What can hang from each mark:
nuda: bovum latuk nipi
latuk: nebez nuda
nebez: latuk vizi
nipi: nagof nebez nuda
vizi: nebez zigo
bovum: nuda

In the rows, 128 means zero.
Known rows, with every way that one mark hangs from another:
nipi(nagof nebez(latuk) nuda(bovum)): [120  65 152 122 159 126 113 137 160  86 148 171 139 139 101 143 147 159
 135 105]
nuda(bovum nipi): [144 166 179 164  80 144 164 183 119 119 122  85 108 142 126  80 124  97
 139  87]
vizi(nebez(latuk(nuda(bovum nipi(nagof)))) zigo): [ 70 110 117 138 131 121 104 168 128 118 127 108 113 182 114 143 119 107
  75 217]
vizi(nebez(latuk(nuda)) zigo): [116 145 189 121 175 127 162 163 133 129  77 120 138  70 132 206 108 100
 140 199]
nebez(latuk(nuda(nipi(nagof))) vizi): [137 126 125 158 152 137 131 128 114 114 148 138 120 114 151 171 136 134
 171 151]
latuk(nebez nuda(bovum nipi)): [138 174 133 114 117 136 137 121 157 156 142  74 147 133 127  92 144 145
 140 108]
nipi(nagof nebez nuda(latuk)): [109  80 131 106  99 132 113 109 144  93 150 183 130 120 121 137 145 167
 157  55]
nuda(nipi): [150 164 208 150  88 144 182 163 117 103 124 100 108 107 153 109 130 109
 172  64]
nebez(latuk(nuda(bovum nipi)) vizi(zigo)): [130 163  98 182 149 125 134 159 115 167 112 110 123 125 128 145 111  65
  98 189]
nebez(latuk(nuda(bovum nipi(nagof))) vizi): [130 126  99 169 141 128 116 141 119 130 148 125 121 146 125 141 134 123
 139 177]
nuda(bovum nipi(nagof)): [123 122 169 141  73 141 133 162 114  92 140 108 100 180 125  92 141 128
 116  89]
nuda(bovum latuk(nebez(vizi(zigo))) nipi(nagof)): [100 118  47 150 102 107  83  95 115 147 107 126 118 193 106  79 102 114
  67 177]
nipi(nebez nuda): [148 115 197  83 140 145 156 132 158 119 141 157 147  83 139 147 140 155
 180  42]
nipi(nagof nuda(bovum latuk(nebez))): [114  83 111 117  99 123 101 101 159 121 133 153 143 164 105 124 154 154
 106 114]
vizi(zigo): [146 149 226 121 115 136 181 155 108 101  71 128 120  82 152 166 122  85
 109  78]
bovum(nuda): [180 149 223  94 142 150 189 155 113 129 113 118 127  61 170 165 154 110
 146 118]
latuk(nebez nuda(bovum nipi(nagof))): [120 133 122  96 110 133 103 100 152 127 155  95 141 171 125 105 153 173
 113 111]
nuda(latuk nipi): [130 163 150 190  48 142 170 160 109 109 113 107  94 107 140  88 123  87
 169  68]
latuk(nebez(vizi(zigo)) nuda(bovum nipi(nagof))): [113 136  74  96 139 115  85  84 131 161 135 117 144 182 128 132 126 142
  65 172]

Rows:
[136 123 126 131 108 126 132 118 167 145 117 129 147 126 103 113 142 129
 133 111] : nipi(nuda(bovum latuk(nebez)))
[164 150 168  99 184 118 157  94 121 145  71 126 147  84 141 166 102 121
 133 144] : latuk(nebez(vizi(zigo)))
[125 107 117 101 208 113 114  92 121 117 110 170 150  79 134 199 114 143
 134 153] : nipi(nagof nebez(latuk(nuda) vizi(zigo)))
[117 117 122 138  73 142 136 143  98 110 154 129  96 143 154 114 163 112
 110 118] : bovum(nuda(latuk nipi(nagof)))
[140 161 134 156  74 146 167 160 108 141 137 107  97 103 154  98 145  84
 133 117] : bovum(nuda(latuk nipi))
[135 136  84 100 143 125  95  82 139 162 155 105 146 165 129 116 137 177
 134 163] : latuk(nebez(vizi) nuda(bovum nipi(nagof)))
[111 124 132 164 113 140 123 159 129  98 148 116 113 147 125 128 151 120
 122 129] : nebez(latuk(nuda(bovum nipi(nagof))))
[116  62 102 121 198 109  92 118 140 125 133 188 146 151 103 168 114 129
  92 164] : nipi(nagof nebez(latuk vizi(zigo)) nuda(bovum))
[130 130  78  99 130 125  91 110 129 149 177 123 136 153 117 108 125 176
 151 128] : latuk(nuda(bovum nipi(nagof nebez(vizi))))
[148 110 129 105 202 124 129  93 130 113 126 164 147  66 132 184 128 180
 200 143] : nipi(nagof nebez(latuk(nuda) vizi))
[127 167 126 196  41 134 149 178 111 123 113  95  98 138 115  64 119  79
 139  93] : nuda(bovum latuk nipi)
[100  80  55 115 125 107  73 108 129 146 132 188 134 159  99 138 111 128
  75 143] : nipi(nagof nebez(vizi(zigo)) nuda(bovum latuk))
[114 111  51 111 139 114  99  77 107 157 129 139 119 158 146 123 129 115
  64 199] : bovum(nuda(latuk(nebez(vizi(zigo))) nipi(nagof)))
[146 147 157  91 130 145 162 138 129 135 161 108 124  96 154  90 140 136
 157  89] : bovum(nuda(nipi(nebez)))
[ 92 120  37 152  93 104  81 119 100 135 129 143 107 176 101  68  86 115
  86 141] : nuda(bovum latuk nipi(nagof nebez(vizi(zigo))))
[111  96 109 150 172 110 117 115 111  97 124 156 115 136 127 124 100 125
 130 136] : nuda(nipi(nagof nebez(latuk vizi(zigo))))
[123 162 108 172  75 127 138 132 137 135 110  84 119 148 105  45 118 115
 141 109] : nuda(bovum latuk(nebez) nipi)
[123  76 161  76 125 134 107 128 157 103 161 160 148 152 112 134 149 175
 123  72] : nipi(nagof nebez nuda(bovum))
[155 163 142  73 188 123 145  78 134 173  86 122 164  71 151 191 118 134
 132 155] : latuk(nebez(vizi(zigo)) nuda)
[164 153 116 134 203 118 140 132 137 157 115 129 151  58 110 146 109 140
 193 162] : nipi(nebez(latuk(nuda(bovum)) vizi))
